What can hang from each mark
D: B S
W: H R
H: B J K W
P: U
B: H P
S: D P

Known rows, with every way that one mark hangs from another
(D (B H) (S (P U))): [0.004 1.029 -1.834 1.134 0.050 1.714 3.008 -0.175 0.330 -0.886 0.376 0.008 0.486 -1.609 0.485 -0.026 -0.013 -1.236 0.060 0.823 0.215 -1.089 -0.526 0.899]
(W R): [-0.040 0.014 -0.916 0.348 -0.104 -0.810 -0.176 0.082 0.889 0.207 -0.666 -0.003 -0.726 -0.170 -0.132 0.533 0.961 -0.307 -0.844 -0.935 -0.762 0.123 -0.139 0.134]
(D (B (H J) P) S): [-0.140 -0.671 -2.336 1.503 0.107 2.539 2.843 -1.983 -0.461 0.031 0.810 0.327 -0.640 -1.340 -0.326 0.034 0.499 -0.502 0.224 1.057 -0.129 -1.352 -1.697 1.330]
(H J K W): [0.194 -0.069 -5.763 1.015 -0.822 1.323 0.444 -0.620 0.612 2.027 0.008 -0.114 2.442 -1.149 -0.071 -0.506 0.329 0.207 -0.279 0.613 0.600 0.316 -0.555 0.528]
(H B): [-0.312 0.061 -1.640 0.653 0.257 -0.448 1.035 0.943 -0.167 2.038 0.095 0.071 -0.274 -0.389 0.863 -0.701 0.291 0.841 -0.004 0.354 -0.637 -0.183 -0.431 0.733]
(D (B (H J W))): [0.318 0.024 -2.722 1.657 0.150 1.647 0.187 -2.322 -0.463 0.042 0.217 0.324 0.129 -1.081 -1.146 0.056 0.070 -0.372 0.265 0.438 1.022 -0.579 -0.910 1.437]
(B (H W)): [0.209 0.406 -1.059 0.648 -0.204 0.379 0.178 -1.601 -0.349 0.319 0.524 0.129 1.119 -0.813 -1.248 -0.259 0.380 -1.438 -0.374 -0.061 1.460 -0.241 -1.756 0.254]
(B (H W) (P U)): [-0.315 -0.186 -2.920 1.870 -0.385 0.786 0.999 -2.448 -0.828 0.246 0.923 -0.364 2.026 -1.577 -1.060 -1.406 0.847 -1.975 0.671 -0.238 1.687 -0.983 -2.929 2.196]
(H J K): [-0.064 -0.028 -3.952 0.631 -0.365 0.977 1.230 0.289 0.356 2.284 -0.097 0.066 0.654 -0.266 0.116 -0.370 -0.093 0.952 0.378 0.503 -0.035 0.128 -0.222 0.245]
(H B J K (W R)): [-0.139 0.006 -8.082 1.969 -0.649 0.214 1.371 0.446 1.162 4.250 -0.447 -0.038 1.613 -1.659 0.651 -0.782 1.439 0.817 -0.904 0.227 -0.615 0.234 -1.080 1.425]
(P U): [-0.437 0.413 -0.548 0.417 -0.409 -0.177 0.228 -0.325 0.254 -0.493 0.123 -0.209 0.207 -0.343 0.615 -0.895 -0.257 -0.616 0.729 -0.365 0.295 -0.263 0.287 1.759]
(S D (P U)): [0.230 1.582 -3.982 1.017 0.162 -0.590 1.214 1.129 0.710 -0.943 -0.383 -1.418 2.816 -1.535 1.080 -0.210 -0.875 0.106 0.184 1.026 0.790 -0.455 0.877 -2.015]
(D (B (H J) P)): [0.000 -0.734 -2.681 2.116 0.548 1.866 1.114 -2.151 -1.187 0.424 0.405 0.155 -0.470 -1.005 -1.288 -0.236 0.456 -0.006 1.118 0.482 0.578 -1.088 -1.779 1.688]
(D S): [-0.134 0.019 0.423 -0.616 -0.461 0.674 1.722 0.225 0.783 -0.405 0.415 0.158 -0.143 -0.333 0.955 0.285 0.174 -0.502 -0.832 0.597 -0.747 -0.289 0.074 -0.303]
(B (H J (W R)) P): [-0.177 -0.733 -4.558 1.960 -0.305 0.811 1.515 -2.523 -0.326 1.305 0.519 -0.528 0.695 -1.443 -1.892 -0.627 1.341 -1.106 -0.248 -0.104 1.217 -0.601 -2.705 0.804]
(B (H J K) (P U)): [-0.594 -0.189 -4.661 2.061 -0.305 1.324 2.608 -1.419 -0.750 2.219 0.771 -0.180 1.118 -1.145 -0.843 -1.666 0.536 -0.658 1.518 0.069 1.119 -1.004 -2.824 2.198]
(W H): [-0.078 -0.438 -0.781 0.127 -0.113 -1.654 0.169 0.193 -0.765 -0.996 -0.614 0.191 0.740 -0.223 -0.327 0.492 0.505 -0.278 -0.363 -0.645 -0.365 -0.808 -0.015 -1.360]
(D B S): [0.146 -0.149 -0.268 0.327 -0.033 1.700 1.087 -0.504 0.452 -1.012 0.103 0.591 -0.405 -0.798 0.975 0.721 0.160 -0.212 -0.393 0.777 -1.103 -0.708 0.174 0.958]
(W (H B K)): [-0.211 -0.197 -3.776 0.911 -0.008 -1.659 1.249 1.612 -0.796 2.016 -0.769 0.652 1.725 -0.880 0.662 -0.142 1.030 0.521 -0.284 -0.373 -1.117 -0.901 -1.108 -0.493]
(H B J W): [-0.258 -0.207 -5.294 1.294 -0.421 0.353 1.187 -0.479 0.278 2.449 0.344 -0.509 0.724 -1.226 0.344 -1.157 0.203 0.891 -0.374 0.997 0.319 0.082 -0.063 1.015]
(B (H K W)): [0.333 0.611 -2.681 0.937 -0.297 0.795 0.474 -0.950 -0.206 1.649 0.329 0.528 2.267 -1.068 -0.930 -0.269 0.757 -1.240 -0.364 -0.104 1.204 -0.211 -2.507 0.497]
(B P): [-0.182 -0.965 -1.419 0.877 0.132 0.480 0.578 -0.605 -0.715 0.416 0.270 -0.342 0.708 -0.553 -0.327 -0.450 0.693 -0.126 0.466 0.125 0.025 -0.505 -1.375 0.501]
(W (H B J K) R): [-0.427 -0.428 -6.200 1.497 -0.298 -2.027 1.858 1.420 0.265 2.632 -1.323 0.310 0.334 -0.969 0.282 0.104 1.665 0.813 -0.918 -0.899 -1.664 -0.706 -0.676 -0.411]
(S (D (B H))): [0.608 0.785 -1.913 1.325 0.725 0.407 -0.240 -1.188 -0.403 -0.917 -0.197 0.174 1.114 -1.052 -0.024 0.774 -0.482 0.270 0.052 0.811 0.449 -0.983 -0.612 -0.900]

Rows
[0.134 0.386 -4.229 1.138 -0.469 1.211 1.238 -1.335 -0.093 2.076 0.442 0.179 1.619 -1.023 -1.185 -0.531 0.353 -0.667 -0.064 0.342 1.412 -0.132 -1.926 0.492] => (B (H J K W))
[-0.551 -0.145 -1.493 1.570 -0.011 0.515 1.623 -1.688 -1.051 0.396 0.857 -0.220 0.581 -0.934 -0.908 -1.352 0.577 -1.421 1.173 -0.341 1.123 -1.104 -2.665 1.962] => (B H (P U))
[0.260 0.137 -3.334 1.874 0.498 0.578 -0.323 -1.214 -0.353 -1.166 -0.244 -0.341 1.910 -1.560 0.860 0.162 -0.257 0.394 0.690 0.841 -0.050 -1.188 -0.385 0.378] => (S (D (B (P U))))
[0.027 0.675 -2.130 0.871 -0.085 1.617 2.358 0.440 0.811 -1.231 0.012 -0.231 0.744 -1.523 1.339 0.097 -0.034 -0.559 -0.033 0.937 -0.554 -0.785 0.666 0.925] => (D B (S (P U)))
[0.579 0.792 -3.977 1.639 0.520 0.875 0.389 -1.030 -0.186 0.256 -0.249 0.169 1.380 -1.194 0.037 0.605 -0.543 0.750 0.335 1.078 0.422 -0.918 -0.725 -0.706] => (S (D (B (H J K))))
[0.120 0.288 -5.406 1.439 -0.354 0.344 0.567 0.844 0.188 3.507 -0.084 0.357 2.977 -1.630 1.112 -0.893 1.127 0.302 -0.547 0.447 -0.334 0.023 -1.635 1.334] => (H B K W)
[0.138 0.223 0.058 0.628 0.118 1.832 1.789 -1.207 -0.029 -0.622 0.465 0.832 -0.602 -0.898 0.120 0.621 0.289 -0.888 -0.406 0.649 -0.337 -1.031 -0.998 0.969] => (D (B H) S)
[0.820 1.469 -3.802 1.656 0.959 0.403 1.126 0.329 -0.107 -0.698 -0.419 -0.698 2.234 -1.740 -0.089 0.747 -0.522 0.302 -0.089 1.300 0.890 -0.834 -0.216 -2.423] => (S (D (B H)) P)
[0.031 0.212 -2.593 0.862 -0.372 0.830 0.995 -1.964 -0.183 0.768 0.676 -0.167 0.465 -0.744 -1.480 -0.507 0.034 -0.804 -0.202 0.367 1.719 -0.173 -1.235 0.236] => (B (H J W))
[0.827 1.152 -4.134 1.462 0.853 0.369 0.579 0.838 0.210 -0.994 -0.726 -0.886 2.465 -1.633 0.607 0.875 -0.621 0.814 -0.141 1.438 0.252 -0.602 0.718 -2.447] => (S (D B) P)
[-0.009 -0.240 -3.373 0.758 -0.330 -2.039 0.219 1.075 0.257 0.530 -1.511 0.582 1.185 -0.704 -0.126 0.966 1.767 -0.499 -1.168 -1.607 -1.387 -0.640 -0.897 -1.004] => (W (H K) R)
[0.461 1.487 -4.525 1.784 0.508 0.215 0.782 0.557 0.431 -1.454 -0.605 -1.062 2.709 -1.917 1.166 0.147 -0.845 0.360 0.533 1.124 0.487 -0.799 0.978 -1.023] => (S (D B) (P U))
[-0.030 0.403 -2.838 0.823 -0.114 0.953 1.872 -0.564 -0.232 2.266 0.351 0.346 0.134 -0.365 -0.989 -0.484 0.105 -0.093 0.385 0.260 0.878 -0.267 -1.670 0.205] => (B (H J K))
[-0.672 -1.178 -5.388 1.770 -0.086 -2.085 1.944 0.328 -0.292 1.598 -0.920 -0.272 -0.443 -1.034 -0.252 -0.145 1.741 0.590 -0.719 -0.810 -1.403 -1.069 -0.832 -0.317] => (W (H (B P) J) R)
[-0.676 -0.737 -6.773 2.258 -0.562 0.688 1.795 -1.242 -0.117 2.417 0.662 -0.905 1.421 -1.824 0.547 -2.082 0.611 0.433 0.508 0.880 0.506 -0.506 -0.987 2.579] => (H (B (P U)) J W)
[-0.435 -0.981 -7.180 2.321 -0.393 0.126 1.569 -0.882 0.442 2.926 0.070 -0.780 0.723 -1.775 0.056 -1.089 1.532 0.534 -0.667 0.341 -0.273 -0.233 -1.251 1.492] => (H (B P) J (W R))
[-0.772 -0.429 -7.053 2.253 -0.238 0.845 2.870 0.534 -0.225 4.234 0.268 -0.256 1.077 -1.334 1.141 -2.026 0.635 1.312 1.230 0.747 -0.470 -0.640 -1.524 2.571] => (H (B (P U)) J K)
[0.642 0.171 -3.705 2.072 0.558 0.901 -0.307 -2.098 -0.685 -0.773 0.036 -0.181 2.490 -1.890 -0.320 0.423 0.175 -0.137 0.068 0.936 0.727 -1.212 -1.683 -0.462] => (S (D (B (H W) P)))
[0.463 1.806 -4.265 1.990 0.638 0.342 1.323 0.039 0.097 -1.119 -0.325 -0.849 2.516 -1.967 0.424 0.028 -0.737 -0.215 0.554 1.036 1.108 -1.049 0.017 -1.008] => (S (D (B H)) (P U))
[-0.459 -0.411 -4.872 2.019 -0.345 0.176 0.920 -0.702 -0.335 1.833 0.522 -0.531 2.259 -1.921 0.804 -1.783 1.033 -0.346 0.182 0.324 0.169 -0.584 -1.681 2.611] => (H (B (P U)) W)
[0.125 0.412 -4.838 1.393 -0.547 0.673 1.146 -1.208 0.531 2.224 0.025 0.204 1.188 -1.116 -1.263 -0.201 1.036 -0.863 -0.639 -0.267 0.950 -0.057 -2.037 0.544] => (B (H J K (W R)))
[-0.502 -1.006 -6.231 1.726 -0.112 -0.875 2.394 0.857 -1.088 2.784 -0.462 0.094 1.474 -1.154 0.233 -0.686 1.131 1.084 0.202 0.121 -0.929 -1.186 -1.425 -0.173] => (W (H (B P) J K))
[0.317 0.773 -1.518 0.865 0.325 1.820 2.934 0.016 0.223 -0.498 0.308 0.162 0.323 -1.439 0.043 0.512 0.213 -0.826 -0.434 1.016 0.052 -0.905 -0.718 -0.290] => (D (B H) (S P))
[0.291 0.376 -1.789 0.625 0.165 1.735 2.166 0.668 0.668 -0.753 -0.069 -0.084 0.598 -1.375 0.937 0.716 0.126 -0.177 -0.482 1.147 -0.719 -0.597 0.491 -0.279] => (D B (S P))
[-0.259 0.810 -1.508 -0.074 -0.524 0.610 2.921 1.247 1.135 -0.565 0.320 -0.675 0.959 -1.028 1.297 -0.333 -0.144 -0.811 -0.395 0.752 -0.183 -0.324 0.572 -0.399] => (D (S (P U)))
[-0.316 -0.661 -3.274 0.678 -0.394 -2.061 0.745 -0.041 0.299 -0.309 -1.175 -0.126 -0.643 -0.387 -0.703 0.782 1.025 -0.019 -0.948 -1.177 -0.873 -0.612 0.369 -1.247] => (W (H J) R)
[-0.501 -0.583 -3.615 0.834 -0.077 -1.614 1.754 0.555 -0.773 1.161 -0.455 -0.012 -0.124 -0.564 0.137 -0.332 0.353 1.045 -0.175 0.046 -0.594 -0.859 0.190 -0.757] => (W (H B J))
[-0.073 -0.301 -2.691 1.510 0.202 1.038 1.743 -0.816 -1.096 2.166 0.547 0.331 1.490 -0.959 -1.091 -0.690 1.135 -0.812 0.621 -0.062 0.672 -0.855 -3.582 0.765] => (B (H K) P)
[-0.006 -0.502 -1.080 1.340 0.235 2.203 2.272 -1.689 -0.573 -0.293 0.711 0.563 -0.089 -1.376 -0.127 0.218 0.777 -0.933 0.086 0.706 -0.344 -1.432 -2.092 1.372] => (D (B H P) S)
[-0.182 -0.476 -4.929 0.977 -0.510 -1.666 0.999 0.671 0.396 1.027 -1.394 0.257 0.538 -0.695 -0.411 0.684 1.415 0.154 -0.886 -1.177 -1.121 -0.559 -0.353 -1.044] => (W (H J K) R)
[0.081 0.299 -6.177 1.702 -0.430 -0.320 0.380 0.957 0.906 3.685 -0.612 0.357 2.418 -1.745 0.921 -0.474 1.883 0.071 -1.213 -0.268 -0.943 0.140 -1.778 1.473] => (H B K (W R))
[-0.289 -0.394 -4.758 1.748 0.223 0.432 1.840 1.258 -0.574 4.053 0.059 0.271 1.706 -1.202 1.015 -1.163 1.228 0.936 0.523 0.436 -0.957 -0.556 -2.367 1.488] => (H (B P) K)
[-0.706 -0.385 -3.001 1.767 -0.173 0.933 2.379 -2.058 -0.868 0.850 0.975 -0.550 -0.080 -0.868 -1.170 -1.610 0.197 -0.853 1.382 0.077 1.432 -1.013 -2.091 1.938] => (B (H J) (P U))
[0.286 0.197 -1.604 1.031 -0.226 1.593 1.167 -1.698 0.631 -0.681 0.192 0.696 0.189 -1.543 -0.052 0.748 0.967 -1.504 -1.147 0.229 -0.303 -0.836 -1.302 1.205] => (D (B (H (W R))) S)
[-0.027 -0.470 -6.548 2.131 -0.242 0.768 1.013 0.315 -0.333 3.825 0.151 0.083 3.527 -2.080 0.820 -1.264 1.624 0.270 -0.145 0.550 -0.311 -0.388 -2.757 1.776] => (H (B P) K W)
[-0.525 -0.717 -6.708 1.984 0.017 0.938 2.734 0.830 -0.377 4.591 0.191 -0.115 0.926 -1.157 0.716 -1.471 0.813 1.688 0.745 0.972 -0.644 -0.441 -1.727 1.448] => (H (B P) J K)
[0.351 0.219 -4.562 1.062 -0.697 0.158 -0.673 -0.017 1.101 1.646 -0.725 0.261 2.682 -1.324 0.127 0.232 1.584 -0.798 -1.184 -0.644 -0.309 0.321 -1.369 0.701] => (H K (W R))
[-0.307 -0.186 -6.892 2.379 -0.494 0.674 1.188 0.110 -0.165 3.513 0.248 -0.046 3.694 -2.224 1.188 -1.855 1.473 -0.163 0.361 0.335 -0.146 -0.560 -2.559 2.946] => (H (B (P U)) K W)
